Each row was made from one small tree. The marks that hang from a mark follow it in brackets, in alphabetical order. Every link used is in the known rows. Write each row's tree.
(in the rows, 128 means zero)
Known rows
lekuzor{bokaz{bapuv gidu kabuz losam}}: [107 117 131 123 145 148 190 134  81 120 120  75 140 114 150 135  82 144
 186 168  73 144 116 152]
bapuv{bokaz{lekuzor}}: [ 91 168 125 112  94 169 140 115 104 128 102 101 142 151 152 126  63 138
 165 148 138  70 151  70]
losam{bokaz{gidu kabuz kibev}}: [ 97 163 162 115 106 178 135 126 124 124 110  96 115 102 164 110  96 113
 132 194 117 105 138 126]
panag{bokaz{kabuz kibev nuron}}: [125 129 127 131  83 166 150 129 117  78 108  71 135 150 163 147  89 111
 157 189 115 130 138 113]
bapuv{bokaz{kibev losam}}: [ 97 170 101 134 111 174 135 102 110 122 114  93 130 154 181 118  62 167
 153 157 130  74 143  80]
dolev{losam}: [ 84 111 133 115 182 190 146 112 106 104  93 100 101  97 160 132  84 115
 178 134 104 107 136  67]
panag{bokaz{bapuv gidu}}: [121 103 137 143 141 166 158 139 123  95  90 108 137 143 159 132  83 103
 167 185 109 130  88 130]
bokaz{gidu}: [132 141 138 141 149 172 137 126 116 127  92 127 107 104 143  95  85 106
 147 181 104 117 115  88]
tori{bokaz{gidu}}: [127 145 134 138 118 170 147 138 122 127 107 103 117 114 154 133  64 109
 190 155 115  93 121 110]
tori{bokaz}: [107 136 134 123 116 178 148 138 123 129 112 102 131 128 157 148  53 109
 200 129 123  80 136 110]
tori{bokaz{bapuv}}: [104 120 132 120 127 177 159 140 127 127 114  97 145 136 160 155  54 122
 205 134 119  89 124 130]
dolev{losam{bokaz}}: [ 66 117 150  97 181 187 140 117 107 108  90  94  99  93 168 142  88 108
 172 137 108  86 140  79]
segesa{bokaz}: [ 99 130 104 142 122 172 142 124 126 126 112 108 128 111 148 124  66 112
 164 138 100  77 129 110]
bapuv{bokaz{nuron}}: [111 164 110 113 115 148 137 111  96 108 104  84 124 147 164 143  65 125
 162 156 123  77 137  60]
panag{bokaz{losam}}: [102 102 131 138 137 170 149 139 111 102  94 104 132 153 155 132  72 120
 169 159 112 106 122 111]
segesa{bokaz{lekuzor}}: [102 133 105 137  96 179 142 128 127 129 111 106 138 116 129 114  71 127
 161 145 106  67 155  99]
lekuzor{bokaz{bapuv gidu kibev nuron}}: [153 138 105 117 135 168 168 118 114 101 106  77 139 124 171 133  88 135
 169 190  78 118 127 108]
kibev{bokaz{gidu kabuz}}: [ 94 131 144 136 109 158 173 139  91 157  97  87 102 126 140 115 101  88
 152 175 112 122 102 121]
bapuv{bokaz}: [ 87 163 124 119 120 162 141 111 103 124 105 104 131 146 169 137  58 123
 168 141 133  80 126  80]
bokaz{bapuv nuron}: [135 105 116 107 154 160 150 130 115 103 103  88 138 138 143 137  80 127
 158 172  94 108 134  90]
lekuzor{bokaz{kabuz kibev losam nuron}}: [122 141 108 111 108 160 171 121  88 104 124  54 137 127 160 142  82 151
 174 168  80 117 164 111]
bokaz{kabuz kibev lekuzor nuron}: [139 161 118 112  46 180 142 121 116 102 122  62 141 131 126 109  99 157
 133 202 115 114 204  75]
losam{bokaz{bapuv gidu nuron}}: [122 129 145  98 152 155 137 136 117 111  93  90 117 113 153 127  94 111
 140 195  97  88 124 104]
lekuzor{bokaz{kibev losam}}: [111 137 112 118 135 186 162 119 109 123 112  92 143 133 173 127  71 148
 177 149  92  95 149 111]
bokaz{bapuv kabuz kibev nuron}: [131 130 114 117  98 169 158 117 119  95 131  60 146 135 156 133  93 150
 143 197 101 140 151 118]
tori{bokaz{bapuv gidu kabuz}}: [112 132 142 134 108 157 169 143 113 122 124  82 133 114 149 148  69 122
 197 162 110 127 111 150]

Which tree is each row?
[110 133 134 130 106 176 161 141 104 161  81 101 110 138 129  96 100 104
 146 179 118  88 125  90] => kibev{bokaz{gidu lekuzor}}
[133 143 101 131  94 163 145 118 101 100 131  55 119 128 146 113  92 173
 134 194  95 124 178  89] => bokaz{kabuz kibev losam nuron}
[115 103 137 116  86 154 167 146 104  82 105  66 156 156 132 152  89 123
 169 186 111 131 141 122] => panag{bokaz{bapuv kabuz lekuzor nuron}}
[109 174  97 127  84 149 144 105  90 103 127  55 124 148 167 133  73 169
 150 175 120  96 156  79] => bapuv{bokaz{kabuz kibev losam nuron}}
[120 184  99 142  87 173 134 105 111 123 109  93 126 145 160  92  76 183
 139 189 128  78 154  68] => bapuv{bokaz{gidu kibev lekuzor losam}}
[120 156 124 124  73 201 141 132 141 127 116  97 145 138 156 129  62 143
 184 150 135  69 170  99] => tori{bokaz{kibev lekuzor}}
[144 115 106 116 161 145 176 131  87 105 106  71 132 122 150 134  83 146
 179 178  63 116 124 110] => lekuzor{bokaz{bapuv gidu losam nuron}}
[117 114 126 128 116 141 180 141  88 137 100  62 108 136 137 128 107 103
 149 193  97 129 100 119] => kibev{bokaz{bapuv gidu kabuz nuron}}
[112 148  93 143  79 197 136 118 143 124 117 103 141 121 147 104  74 145
 149 159 112  65 164  99] => segesa{bokaz{kibev lekuzor}}
[ 86 109 134 108 142 155 191 135  82 122 123  74 155 128 153 150  71 143
 196 143  81 131 131 152] => lekuzor{bokaz{bapuv kabuz losam}}
[ 87 176 113 128  64 170 148 108  98 122 125  73 142 152 155 115  71 183
 153 167 136  89 171  90] => bapuv{bokaz{kabuz kibev lekuzor losam}}
[ 95 119 143 128  96 163 184 145  95 156  99  79 127 139 125 110 105 116
 152 185 113 122 115 131] => kibev{bokaz{bapuv gidu kabuz lekuzor}}
[ 87 134 148  99 137 196 135 126 142 126 105 107 143 130 178 125  82 125
 142 169 121  76 137 126] => losam{bokaz{bapuv kibev}}
[141 153 107 123  93 180 139 128 133 109 117  79 127 133 167 146  63 129
 182 159 119  75 156  88] => tori{bokaz{kibev nuron}}
[ 74 136 161  98 116 184 147 129 129 123 117  89 143 124 170 134  87 124
 146 172 120 101 141 148] => losam{bokaz{bapuv kabuz kibev}}
[135 147 100 144  72 144 150 130 105 108 118  69 118  95 113 112  93 130
 148 188  87 101 153  98] => segesa{bokaz{gidu kabuz lekuzor nuron}}
[125 128 120 111  82 146 154 139  77 108 119  53 130 129  98 111  93 172
 147 184  96 111 200  75] => bokaz{kabuz lekuzor losam nuron}
[161 144 111 138 102 158 156 117 119  92 125  62 125 114 150 111 108 150
 130 233  91 158 130 117] => bokaz{bapuv gidu kabuz kibev nuron}
[121 132 123 125 155 160 168 129  91 125 101  97 125 114 155 122  77 131
 180 160  79 110 126 111] => lekuzor{bokaz{gidu losam}}
[131 140  88 157  93 188 147 119 147 119 116 100 141 114 145  94  85 158
 143 187 101  87 137 117] => segesa{bokaz{bapuv gidu kibev lekuzor}}
[177 127  79 150 145 167 141 116 124  96 111  74 116 129 156  87 100 191
 122 230  79 119 136  87] => bokaz{bapuv gidu kibev losam nuron}
[125 163 131 145  79 176 153 129 126 120 127  84 122 112 163 132  72 126
 180 173 120 116 133 129] => tori{bokaz{gidu kabuz kibev}}
[ 99 148 136 110 105 180 172 120 105 119 121  84 148 122 172 144  76 119
 182 151 100 124 146 132] => lekuzor{bokaz{kabuz kibev}}
[146 151 106 162 136 189 131 113 128 123 106 111 107 116 159  69  91 170
 125 203 101 110 138  88] => bokaz{gidu kibev losam}
[143 126 100 160 152 189 146 116 133 119 113 104 127 126 163  77  91 187
 131 209  95 122 121 116] => bokaz{bapuv gidu kibev losam}
[133 111 120 139 141 171 155 137 109 129 100 103 136 126 113  76  90 186
 144 199  94 111 143 102] => bokaz{bapuv gidu lekuzor losam}
[ 86 121 140  88 159 181 138 120 104  97  88  76 101  97 151 138  96 121
 165 153 104  79 165  57] => dolev{losam{bokaz{lekuzor nuron}}}
[139 149 103 122  58 171 144 124 102 101 127  50 134 134 120  97  98 196
 129 205 104 109 214  74] => bokaz{kabuz kibev lekuzor losam nuron}
[ 90 139 150  92 112 201 135 130 143 128 102 104 153 135 160 114  86 141
 139 176 127  66 163 117] => losam{bokaz{bapuv kibev lekuzor}}
[ 64 122 173  91 134 166 153 140 112 128 112  92 141 120 154 143  83 108
 158 158 115 103 131 148] => losam{bokaz{bapuv kabuz}}
[111 132 100 136  95 146 151 126 105 107 126  71 122 105 134 139  78 115
 162 156  90  98 143 109] => segesa{bokaz{kabuz nuron}}
[119 124 118 137 114 136 171 141  73 141 100  57  90 131 130 114 107 119
 143 191  93 117 120 100] => kibev{bokaz{gidu kabuz losam nuron}}
[126 128  76 171 127 176 147 116 136 118 122  95 126 112 158  97  80 169
 144 182  86  93 119 127] => segesa{bokaz{bapuv gidu kibev losam}}
[110 134 135 126 133 149 180 131  76 123 115  80 127 107 148 129  82 132
 183 163  77 134 128 132] => lekuzor{bokaz{gidu kabuz losam}}
[111 177 123 128  96 160 140 114 103 125  98 103 127 136 148 110  73 139
 155 173 131  83 137  69] => bapuv{bokaz{gidu lekuzor}}
[ 96 132 133 108 116 179 183 121 110 116 125  79 162 131 174 149  77 132
 187 156  95 132 134 153] => lekuzor{bokaz{bapuv kabuz kibev}}
